Every row comes from one small tree of marks. The marks that hang from a mark follow it in brackets, in the order of their numbers. Every link used is in the known rows. Which tree was each row made from?
Known rows
z583{z451}: +2.15	+1.81	-0.10	+5.30	-1.55	-2.03	-0.22	+0.51	+2.52	+0.27	+0.34	+0.72	+0.35	-0.87	-1.24	+0.92	+1.15	-0.57
z193{z583{z260 z451} z689}: +1.11	+1.23	-1.77	+7.82	-0.84	-3.99	-0.79	+1.78	+2.94	+2.00	-2.34	+2.27	+1.18	-2.44	-2.95	+3.13	+0.48	+1.30
z689{z260}: +1.38	+1.86	+1.95	+5.41	+1.17	-2.68	-1.52	+0.79	+3.26	+1.94	+0.32	-0.98	+1.04	+0.24	-1.85	-0.15	+2.12	-0.29
z583{z260 z451{z100 z701{z559}}}: +3.06	+1.26	+0.15	+3.90	-2.42	-3.88	+1.81	+2.04	+1.12	-0.52	-1.46	+0.27	-0.92	-0.95	-1.55	+3.83	-1.01	+0.07
z559{z583{z260 z451{z100}} z701}: +1.44	+1.04	+0.03	+5.43	-4.31	-5.10	+0.99	+1.22	+3.89	-0.29	-2.64	+1.74	+2.61	-0.97	-3.85	+2.62	+0.97	-0.55
z701{z451{z100} z559{z583{z260}}}: +0.66	+0.95	-0.78	+5.74	-3.25	-3.68	+0.68	+2.47	+1.47	-3.57	-1.03	+0.33	+0.04	+0.46	-3.60	+2.36	-0.50	-1.35
z689{z260{z583}}: +2.35	+1.37	+1.57	+6.09	+1.50	-0.94	-2.76	+0.76	+4.05	+2.12	+0.21	-3.56	+1.82	+0.07	-1.97	-0.68	+1.00	-0.47
z701{z451}: +0.59	+1.70	-0.32	+5.86	-0.77	-2.45	-0.67	+0.98	+0.99	-0.59	+0.83	+0.97	-0.47	-1.07	-2.61	+0.80	-0.27	-1.65
z451{z100 z583{z260} z701}: +3.21	+1.72	+1.59	+3.92	-1.85	-4.68	+0.32	+2.37	+0.05	-0.08	-1.93	-0.75	-0.06	-2.73	-2.04	+1.90	+0.72	-0.06
z701{z559}: +1.62	+1.19	+0.32	+5.49	+0.54	-0.55	+0.21	+0.53	+2.33	-1.79	+1.49	-0.23	-1.32	+1.01	-1.49	+0.94	+1.40	-0.57
z193{z583 z689}: -0.54	+1.26	-0.56	+7.29	+1.50	-2.29	-2.25	+1.64	+3.33	+0.59	-1.59	+0.77	+0.65	-1.49	-3.55	+0.72	+0.37	-0.07
z451{z701}: +0.89	+2.25	+1.04	+3.83	+0.49	-2.25	-0.29	+0.89	+2.00	-0.04	+0.60	-0.10	-0.91	-1.68	-1.46	+1.53	+0.63	-1.20
z701{z559{z583{z451}}}: +0.59	+1.23	-0.67	+5.80	-2.69	-1.49	+0.05	+1.19	+3.38	-2.94	+0.55	+0.25	-0.04	+0.97	-1.10	+1.64	+0.99	-1.01
z701{z451{z100} z559}: +1.30	+0.81	+0.05	+5.60	-1.12	-1.97	+0.46	+1.78	+0.52	-2.69	-0.10	-0.17	-1.12	+0.72	-3.09	+0.59	-2.09	-1.88
z559{z583{z451}}: +0.47	+1.83	-0.52	+5.40	-2.84	-2.37	-1.13	+1.06	+3.65	-1.66	-0.41	+0.61	+1.43	-0.45	-1.52	+0.95	+1.71	-1.16
z701{z451{z100} z559{z583}}: -0.40	+0.89	-0.24	+5.59	-2.20	-2.61	-0.29	+2.28	+1.53	-4.64	-0.88	-0.36	-0.03	+1.15	-3.29	+0.49	-1.41	-2.44
z193{z689}: +1.07	+2.27	+0.91	+6.37	+1.07	-2.36	-1.48	+1.50	+3.46	+0.71	-0.05	+1.00	-0.42	-1.21	-2.83	+0.61	+1.25	-0.29
z193{z583{z260 z451{z701{z559}}} z689}: +0.53	+0.95	-1.57	+7.26	-0.04	-3.97	+0.65	+2.41	+2.06	+0.72	-1.78	+2.04	-0.83	-2.02	-2.18	+5.08	-1.75	+1.16

Write each row's tree
+3.79	+1.29	+1.24	+5.44	-2.36	-3.75	-0.12	+2.10	+0.87	-0.31	-1.66	-0.75	+0.82	-1.65	-2.42	+0.76	+2.04	+0.39 -> z451{z100 z583{z260}}
-0.67	+1.66	+0.46	+4.16	-0.53	-1.81	+0.04	+1.54	+2.93	-3.40	+0.83	-0.52	-1.01	+0.19	-1.51	+2.19	+0.59	-1.51 -> z451{z701{z559{z583}}}
+0.86	+1.41	-0.53	+6.19	-3.74	-4.45	+1.06	+0.41	+4.22	+0.26	-0.76	+2.58	+1.97	-1.21	-2.77	+3.58	+1.97	-0.17 -> z559{z583{z260 z451} z701}
+1.63	+1.59	+0.09	+4.59	-0.73	-2.21	+1.00	+1.32	+1.49	-1.17	+0.88	+0.43	-2.01	-0.52	-0.54	+2.98	-0.92	-0.69 -> z583{z451{z701{z559}}}
+2.55	+1.13	-0.44	+5.40	-0.26	-0.32	-0.14	+1.14	+2.19	-0.72	+0.76	-2.23	-1.28	-0.53	-0.52	+2.30	-2.02	-0.89 -> z260{z583{z451{z701{z559}}}}
+2.78	+1.43	+0.76	+5.36	-0.89	-3.50	+1.54	+1.67	+0.19	-1.09	+0.85	-0.30	-2.13	-1.32	-0.72	+3.36	+1.22	+0.69 -> z451{z583{z260} z701{z559}}
+2.68	+1.07	+0.94	+5.75	+0.79	-1.53	-0.84	+1.20	+2.84	+1.47	+0.34	-3.10	-0.16	+0.01	-0.53	+2.01	-2.09	-0.29 -> z689{z260{z583{z451{z701{z559}}}}}
+3.05	+1.42	+0.77	+6.52	-0.05	-1.44	-2.41	+0.69	+3.99	+2.67	-0.42	-2.85	+2.12	-0.27	-1.30	+0.03	-0.17	-0.18 -> z689{z260{z583{z451}}}
+2.94	+1.24	+0.30	+6.28	-3.02	-4.92	+0.22	+2.38	-0.69	-0.64	-1.72	+0.23	+0.26	-2.06	-3.13	+1.37	-0.23	-0.42 -> z701{z451{z100 z583{z260}}}
+2.50	+0.77	+0.57	+7.00	-2.89	-5.75	+1.59	+1.58	-0.20	+0.26	-1.67	+1.61	+0.68	-2.07	-4.24	+2.12	-0.86	-0.63 -> z559{z701{z451{z100 z583{z260}}}}
+2.97	+0.80	+1.56	+4.92	+0.06	-1.92	-1.03	+2.08	+2.72	+1.08	-1.52	-4.09	+0.66	+0.43	-1.54	+1.07	-3.47	-0.80 -> z689{z260{z583{z451{z100 z701{z559}}}}}
+1.23	+1.84	+0.01	+3.38	-3.88	-5.10	+0.06	+2.31	+2.64	-0.78	-2.76	+0.32	+1.55	-1.95	-2.32	+3.18	+0.19	-0.72 -> z559{z583{z260 z451{z100 z701}}}
+3.01	+0.64	+0.04	+7.00	-2.86	-3.89	+1.36	+2.36	-1.08	-2.20	-0.74	-0.16	-1.06	-0.56	-2.66	+1.98	-1.05	-0.25 -> z701{z451{z100 z583{z260}} z559}
+1.95	+0.90	-0.57	+5.31	-3.98	-3.17	+0.77	+2.24	+3.03	-2.65	-1.72	+0.08	+0.98	+0.65	-2.22	+2.42	+1.23	-0.16 -> z701{z559{z583{z260 z451{z100}}}}
+0.90	+2.21	-0.67	+4.26	-3.11	-4.56	+0.18	+1.69	+2.84	-0.42	-1.09	+1.23	+0.59	-2.16	-1.36	+4.04	+1.28	-0.35 -> z559{z583{z260 z451{z701}}}
+2.94	+1.76	+0.29	+3.48	-2.54	-4.61	+0.67	+2.00	+1.38	+0.97	-2.12	+0.67	+0.25	-2.36	-1.93	+3.10	-0.61	-0.15 -> z583{z260 z451{z100 z701}}
+0.39	+0.95	+0.68	+7.20	+0.21	-4.57	-2.60	+2.56	+3.59	+2.78	-4.49	-0.30	+3.02	-0.85	-3.78	+0.13	-2.15	+0.19 -> z193{z583{z451{z100}} z689{z260}}
+2.44	+1.72	+1.13	+5.17	+0.29	-2.36	-1.92	+1.15	+3.29	+3.03	-0.54	-2.86	+1.17	-1.36	-0.98	+1.32	-1.80	-0.64 -> z689{z260{z583{z451{z701}}}}
